Each row was made from one small tree. The marks that hang from a mark follow it in brackets, in alphabetical order. Every link used is in the known rows. Write each row's tree.
Known rows
Z(D L(U(K)) T(G(V))): [ 1.88 -1.17  0.63  1.53 -1.35  1.52 -2.32 -2.03 -0.55 -0.96 -1.25 -1.73
  3.44 -1.70 -0.67 -2.71 -3.32  2.96 -3.04 -3.57  1.59 -0.14  2.03 -1.11
  3.34 -1.30]
Z(L(U) T(G)): [ 0.92 -1.06  0.69 -0.36 -1.16 -0.70 -1.19  0.59 -1.62  1.36  0.80 -3.07
  1.83 -1.17  0.35 -4.68 -0.16  1.07 -1.52  0.27 -1.04 -0.64  2.29  1.49
  0.24  0.39]
Y(L(U(K(Q)))): [-1.14 -2.06  3.57  1.35  3.22  2.89  1.50 -0.13  0.59 -0.11 -0.42 -0.08
 -2.34 -2.41  0.43 -0.40 -0.34 -1.82 -3.17  2.21  1.63  0.31 -2.01 -1.16
  2.13 -2.56]
T(D G(U)): [ 0.38  1.84  0.08 -3.66 -0.80  0.29 -1.57  0.59  0.53  2.73  1.45  1.56
 -0.19  1.97  0.24  0.66  2.23  0.22  3.80  2.09 -0.24  1.52 -1.60  3.67
 -1.49  2.07]
T(D(Z)): [-1.40  1.61 -1.19 -1.38  3.87  0.44 -0.05  1.50  3.40  1.65  0.91  1.60
 -1.67  1.95  0.33  1.74  2.94 -2.67  4.25  2.85 -2.14  1.59 -1.64  4.39
 -0.95 -0.23]
T(D(K(Q)) G(U V)): [ 0.34  3.68  1.97 -2.15 -1.63 -1.10 -0.13 -0.85  0.49  0.91 -1.31  3.04
  2.07  2.56  0.89  2.26 -2.81  1.18  3.54 -1.07  0.99  2.60 -3.86  0.54
  0.54  2.19]
K(Q): [-1.08 -3.91  2.01  0.39  2.03  1.00  0.59 -0.89  0.21  1.80 -0.89  1.16
 -3.68 -0.08  1.90 -0.57  2.29 -0.82  0.26  4.15  0.02 -0.06 -1.29  1.00
  1.37 -0.61]
L(U Y): [-1.47 -2.08 -1.74 -0.59 -0.87  3.54  0.42  1.64  0.70  0.55  0.30 -1.11
 -2.64 -1.62  0.15 -2.65 -0.05  0.15 -1.24  2.44  1.95 -0.07  0.39  1.73
  0.72  0.40]
Z(D(T) L): [-0.40 -3.28 -0.69  1.61 -0.40 -2.07 -1.00 -0.83 -1.67 -0.03  0.58 -1.66
 -1.68 -1.22 -1.59 -0.94  2.08  0.53 -2.65  1.09 -0.21 -2.88  2.31 -1.68
 -0.14 -0.54]
D(K Z(L(U) T(G))): [-0.76  3.50 -0.75 -0.41  0.67 -3.12  2.14  1.63 -0.98 -1.08  0.08 -2.53
  3.44  0.73 -0.51 -1.04 -2.22 -1.38  0.14 -1.62 -3.36 -0.21  0.49  1.21
 -1.68  0.26]
V(G(U(K))): [-0.18 -1.50 -1.12  0.20  1.39  2.62  1.58  0.99  1.13  0.31  0.19  1.30
 -1.84  1.57  0.41  2.46  1.32 -1.59  0.47  1.02  0.17  0.59 -0.98 -0.54
 -1.30 -0.47]
D(K Z): [-2.64  1.82 -1.93 -1.69  3.52 -1.21  3.82  1.93  1.58 -1.68  0.40  0.67
 -1.76  1.87  0.18  3.76  2.18 -4.52  2.60  1.79 -3.38  0.60 -1.88  1.81
 -2.18 -1.59]
Z(D(T(G))): [ 0.90 -2.19  1.34  0.45 -1.50 -1.49 -0.66 -0.77 -0.27 -0.30  1.41  0.51
 -1.63 -0.56  0.04 -0.22  3.81  0.35  1.33  0.70 -0.14 -1.08  0.78 -0.25
 -1.41  1.10]
V(G): [-0.19 -2.43 -0.49  0.15  1.67  0.99  1.72  2.24  2.83  0.98  1.52  0.00
 -2.06  1.26  1.21 -0.03  3.53 -1.98  1.23  2.56 -1.20  0.72 -0.79  1.82
 -1.16 -0.03]
D(Z): [-2.21 -1.08 -1.80 -0.44  4.61  0.63  1.60  1.90  2.07  0.58  0.47  0.87
 -3.42  0.53  0.30  2.44  3.36 -2.90  2.06  3.56 -2.62  0.94 -1.23  2.73
 -1.33 -1.21]
Z(D T): [ 0.79 -3.84  0.53 -0.74 -0.24  1.23 -1.02 -1.09 -2.05  0.00  0.19 -0.71
 -1.16 -0.75  0.40 -0.62  1.54  1.05  0.05  2.21 -0.37 -0.98  2.00 -0.03
  0.58 -0.76]
T(D(Z(L)) G(V)): [ 0.24  4.22 -1.26 -0.15  3.60 -1.89 -1.95  1.71  5.17  2.40  1.10  0.95
  2.28  1.70 -0.63  1.27  1.35 -0.08  2.42 -0.83 -2.30  2.54 -2.07  4.86
  0.33  0.22]
G(U(K) V): [-0.39 -1.63 -1.64 -1.10  1.32  3.52 -0.74 -0.18  0.04 -0.42 -1.08  2.21
 -2.29 -0.32  0.12  3.45  0.15 -0.18  0.04  0.33  1.27  1.79 -0.86 -1.46
  1.12 -2.15]
D(K T): [-0.53  0.02 -0.02 -1.07 -1.02 -2.35  1.93  0.73 -0.78 -2.42  1.28  0.40
 -1.97  0.34  0.71  0.99  3.27 -3.57  2.03  0.28 -1.49 -0.72  0.79 -2.20
 -2.51 -0.64]
Y(L(U)): [-1.61 -1.80  0.67 -1.57  2.11  1.62  1.33  2.76  0.11 -0.04  1.98 -1.96
 -2.29 -2.69 -1.01 -0.43  1.38 -1.71 -2.28  3.38 -0.09  0.82 -0.90  0.85
 -0.10 -1.61]
D(K T(G(U)) Z): [-1.01  3.49 -1.26 -0.94  0.16 -3.86  2.81  1.90 -1.38 -1.62  0.60  1.68
 -0.53  1.56 -0.64  4.88  0.90 -2.24  3.87 -0.78 -2.84  0.39 -1.44 -1.47
 -5.27  1.81]
Q(K): [-0.89 -0.56  0.13 -2.88  2.15  0.82  1.34 -1.06  0.21 -1.67  1.97  0.38
 -1.04  0.07  0.15  1.49  4.84 -3.66  0.78  1.73 -0.39  1.24 -1.67  1.30
 -1.51 -2.02]
D(K(Q) T Z(L(U Y))): [-2.36  1.88 -1.01  4.33  0.06 -2.59  2.61  0.73 -0.62 -1.02 -2.06 -0.95
 -0.07 -0.83 -0.94 -0.76 -4.67 -0.33 -2.60 -1.30  0.47 -2.15 -0.17 -3.02
 -0.64  1.47]
L(U(K)): [-1.56 -2.66 -0.17 -0.46  1.04  3.77  0.85 -0.34  0.65 -0.92 -0.53 -0.23
 -2.79 -0.90  0.91 -1.52  0.96 -2.73 -0.25  1.63  0.84  0.09  0.27  0.63
  1.27 -2.21]

Write each row's tree
[ 0.20 -2.15  2.87  0.17 -1.02 -0.78  1.42 -2.71 -3.01 -1.24 -1.80  0.07
  0.21  0.72  1.12 -0.01 -1.68  0.44 -0.09  0.93  0.10 -1.56  0.15 -2.09
  1.16 -0.30] -> Z(D(K(Q)) T)
[-1.03 -1.17 -1.36  0.20 -0.14  4.95  0.32  0.29  2.00 -0.60 -0.05 -0.31
 -2.44 -1.31  0.69 -2.01  0.11 -1.06 -1.52  0.69  2.61 -0.13  0.61  0.67
  1.51 -1.24] -> L(U(K) Y)
[ 0.99  4.77  0.64 -3.47 -0.90 -1.26 -0.16  0.84  3.92 -0.48  1.59  1.75
  2.50  2.66  1.10  1.02  1.74 -1.74  4.54 -1.72 -0.81  3.11 -2.25  3.05
  0.00  0.12] -> T(D(K) G(V))
[ 1.72 -1.30  0.88 -0.23 -0.40 -1.79 -1.83 -1.04 -1.31  1.35  1.21 -2.14
  1.83 -0.15 -0.49 -2.15  1.69  2.21 -1.75  0.40 -1.17 -1.70  2.12  1.54
  0.44 -0.09] -> Z(D L T(G))
[-0.67 -1.06  0.03 -0.46 -1.99 -2.04  1.77 -0.87 -1.68 -3.09  0.39 -0.12
 -1.53  0.18 -0.58  1.34  1.66 -1.87  0.75  0.07 -0.48 -1.82  0.99 -2.75
 -1.59 -0.36] -> Z(D(K T))
[-0.30  4.31 -1.16  1.00  2.78  0.77 -1.46  0.56  4.88  0.72 -0.55  0.55
  3.03  0.83 -0.69 -0.30 -1.97 -0.69  1.20 -2.90 -0.41  2.39 -1.69  3.32
  2.03 -0.70] -> T(D(Z(L(U(K)))) G(V))
[-1.15 -2.34  1.01  2.33  0.30  4.71  0.55 -1.42  1.33  0.47 -2.10  0.74
 -2.76 -1.32  1.64 -2.51 -1.88  0.16 -2.16  1.14  3.63 -0.40 -0.70 -0.38
  3.11 -0.51] -> L(U(K(Q)) Y)
[-0.06  0.49 -0.02  1.11  2.27 -2.45  0.66  1.84  1.91  0.19  1.66  1.69
 -2.05  0.22  0.71  1.96  4.45 -2.24  3.62  0.73 -2.85  0.66 -0.41  0.89
 -3.36  0.96] -> D(T(G) Z)
[ 2.46 -2.21  3.00  1.71 -1.03  2.12 -2.08 -3.73 -2.32  0.35 -3.14  2.64
  1.06 -0.44  0.86  1.79 -3.51  4.48 -0.36 -1.81  2.66  0.77 -0.64 -3.09
  2.70  0.37] -> Z(D T(G(U(K(Q)) V)))
[ 2.45  3.53  2.99 -1.63 -2.77 -1.32 -1.43 -1.32 -1.50  0.90 -1.47  2.66
  3.88  2.27  1.62  1.34 -3.86  2.47  3.87 -2.35  0.67  2.48 -1.89 -1.06
  0.39  2.49] -> Z(T(D(K(Q)) G(U V)))
[ 1.70  2.16 -0.70  0.60 -1.47  2.76 -3.31 -0.64  1.06  1.25  0.39 -1.65
  2.61 -0.36  0.18 -4.64 -2.34  1.10 -1.89 -1.98  2.31 -0.70  3.11  0.79
  2.33 -0.37] -> Z(L(U(K) Y) T(D))
[ 1.79  6.04 -0.01 -1.80 -4.02 -1.57 -1.27  0.79  0.68  0.52  1.72 -2.56
  5.57  1.22 -0.01 -4.61 -2.70  1.18  0.00 -3.08  0.48 -0.38  1.56  2.25
 -0.13  2.14] -> Z(L(U Y) T(D(K) G))
[-0.27 -2.68  1.19  2.32  1.81  2.44  1.74 -0.63  0.38  1.39 -1.73  2.19
 -2.14  1.53  1.40  1.91 -0.69 -0.35 -0.17  1.47  1.24  0.19 -2.34 -1.67
  0.12  0.27] -> V(G(U(K(Q))))
[-0.49 -2.83  0.90  1.04  1.69  3.29 -0.46 -1.83 -0.59  0.53 -3.08  3.20
 -2.54 -0.42  0.92  2.90 -1.72  1.02 -0.53  0.77  2.30  1.43 -1.97 -2.45
  2.68 -1.38] -> G(U(K(Q)) V)
[ 1.63 -1.08  0.17  1.03 -1.96  0.88 -1.62 -1.71 -0.98 -1.55 -0.72  2.53
 -0.53 -0.92 -0.83  3.22 -0.23  2.18  0.48 -2.71  2.09  0.44  0.17 -3.84
 -0.04  0.36] -> Z(D(T(G(U(K) V))))
[ 0.39 -1.37 -1.68  0.62 -1.49  1.49 -1.58  1.04 -1.44  1.28  0.29 -3.37
  0.54 -2.20 -0.29 -4.60 -1.95  2.26 -3.86  0.50  1.13 -1.46  3.33  0.14
  1.10  0.12] -> Z(L(U Y) T)
[ 1.91  1.24 -1.45 -0.95 -1.57 -0.61 -2.33  1.08 -1.98  2.77  1.48 -1.45
  1.63 -0.30 -0.67 -1.03 -0.05  3.80 -2.29 -0.13  0.18 -0.90  2.04  0.73
 -1.11  1.79] -> Z(L(Y) T(G(U)))
[-3.82  1.79 -2.92 -0.45  2.45 -1.68  3.75  2.07 -0.16 -1.53 -0.76 -2.47
  0.10  0.56 -1.67  0.29 -1.95 -3.22 -1.14  0.72 -2.65 -0.79 -0.87  1.39
 -0.90 -1.23] -> D(K Z(L(U)))
[ 1.92 -0.33  0.78 -0.88  0.55 -2.10 -1.76  0.48 -0.31  1.96  2.00 -1.68
  1.39 -0.04  0.79 -2.46  3.36  0.43 -0.52  0.66 -2.17 -0.56  2.02  1.96
 -0.44 -0.37] -> Z(L T(G))
[ 0.60 -1.56 -1.21  2.04 -1.51  3.11 -1.67 -1.72 -1.26 -0.51 -1.03 -2.85
  1.37 -2.01 -1.26 -3.71 -3.41  2.68 -5.23 -1.46  2.84 -2.71  3.57 -1.33
  2.93 -1.10] -> Z(D L(U(K) Y) T)
[ 1.48 -0.35 -0.61  1.95 -1.48 -0.98 -2.35 -1.79 -1.35 -0.69 -0.74  0.75
  0.96 -1.01 -2.15  2.10 -1.05  2.86 -2.42 -3.42  1.58 -0.87  0.98 -3.72
  0.57 -0.16] -> Z(D(T(G(U(K) V))) L)
[-1.47 -0.77  0.34  3.64 -3.75 -1.63  1.34 -1.84 -2.74 -1.49 -2.25 -2.19
  0.36 -1.57 -1.67 -2.94 -5.44  2.23 -4.91 -1.50  3.08 -3.90  1.03 -4.17
  1.39  1.62] -> Z(D(K(Q) T) L(U Y))
[ 1.60 -0.98  0.06  0.13 -1.20 -0.12 -2.19  0.81 -0.75  0.79 -0.11 -2.19
  2.71 -1.86  0.13 -3.74 -1.87  2.44 -1.53 -1.70 -0.15  0.95  1.78  0.43
  1.63  0.07] -> Z(L(U) T(G(V)))
[ 1.32  0.79  1.61 -2.39 -1.97 -1.85  1.01 -0.95 -1.25 -1.80  1.02 -0.59
  1.98  1.29  0.63  0.10  1.31 -0.19  1.69 -0.58 -1.45 -0.54  0.73  0.40
 -1.04  0.12] -> Z(D(K) T(G))
[ 1.23 -1.31 -0.18 -0.99 -1.51 -1.45 -1.88 -0.94 -4.17  1.76  0.19 -1.87
  1.69 -0.18 -1.64 -0.30 -0.75  3.90 -2.20  0.54 -0.50 -1.75  1.76  0.07
 -0.49  1.04] -> Z(D L T(G(U)))
[ 0.62  1.64 -1.20  1.67  1.75 -0.08 -0.34  0.74  1.11 -1.03 -0.56  3.77
 -0.97 -0.13 -0.18  5.33  0.37 -0.39  2.87 -2.63 -0.58  2.23 -1.12 -2.59
 -1.98  0.09] -> D(T(G(U(K) V)) Z)
[-0.74  1.89 -2.27  3.11  0.20 -1.77 -0.03  2.49  1.48  0.74  0.89 -1.45
  0.17 -1.55 -1.30 -1.81 -0.63  0.69 -1.37 -1.25 -0.40 -0.90  0.91  0.60
 -1.89  2.16] -> D(T(G) Z(L(U Y)))
[-0.95 -1.58  1.68  2.50 -1.13 -4.02  1.35 -2.51 -2.68 -1.16 -1.55 -0.87
 -0.32 -0.02 -0.84 -0.31 -1.10  0.03 -2.70 -0.15  0.16 -3.50  0.49 -3.64
  0.53 -0.12] -> Z(D(K(Q) T) L)
[ 0.44  4.87 -0.48 -4.25 -2.11 -0.92 -0.20  0.79  1.15 -0.10  0.65  2.05
  2.34  2.60 -0.06  2.77 -0.81 -0.01  4.24 -1.62 -0.24  2.92 -2.56  1.62
 -0.90  1.48] -> T(D(K) G(U V))
[ 1.05  0.82  0.72 -0.21 -2.74 -2.56  0.65 -0.60  0.35 -3.11  0.49  1.04
  0.94  0.02 -0.20  1.85  0.75  0.10  1.71 -2.91  0.07  0.46 -0.28 -2.37
 -0.87  0.51] -> Z(D(K T(G(V))))
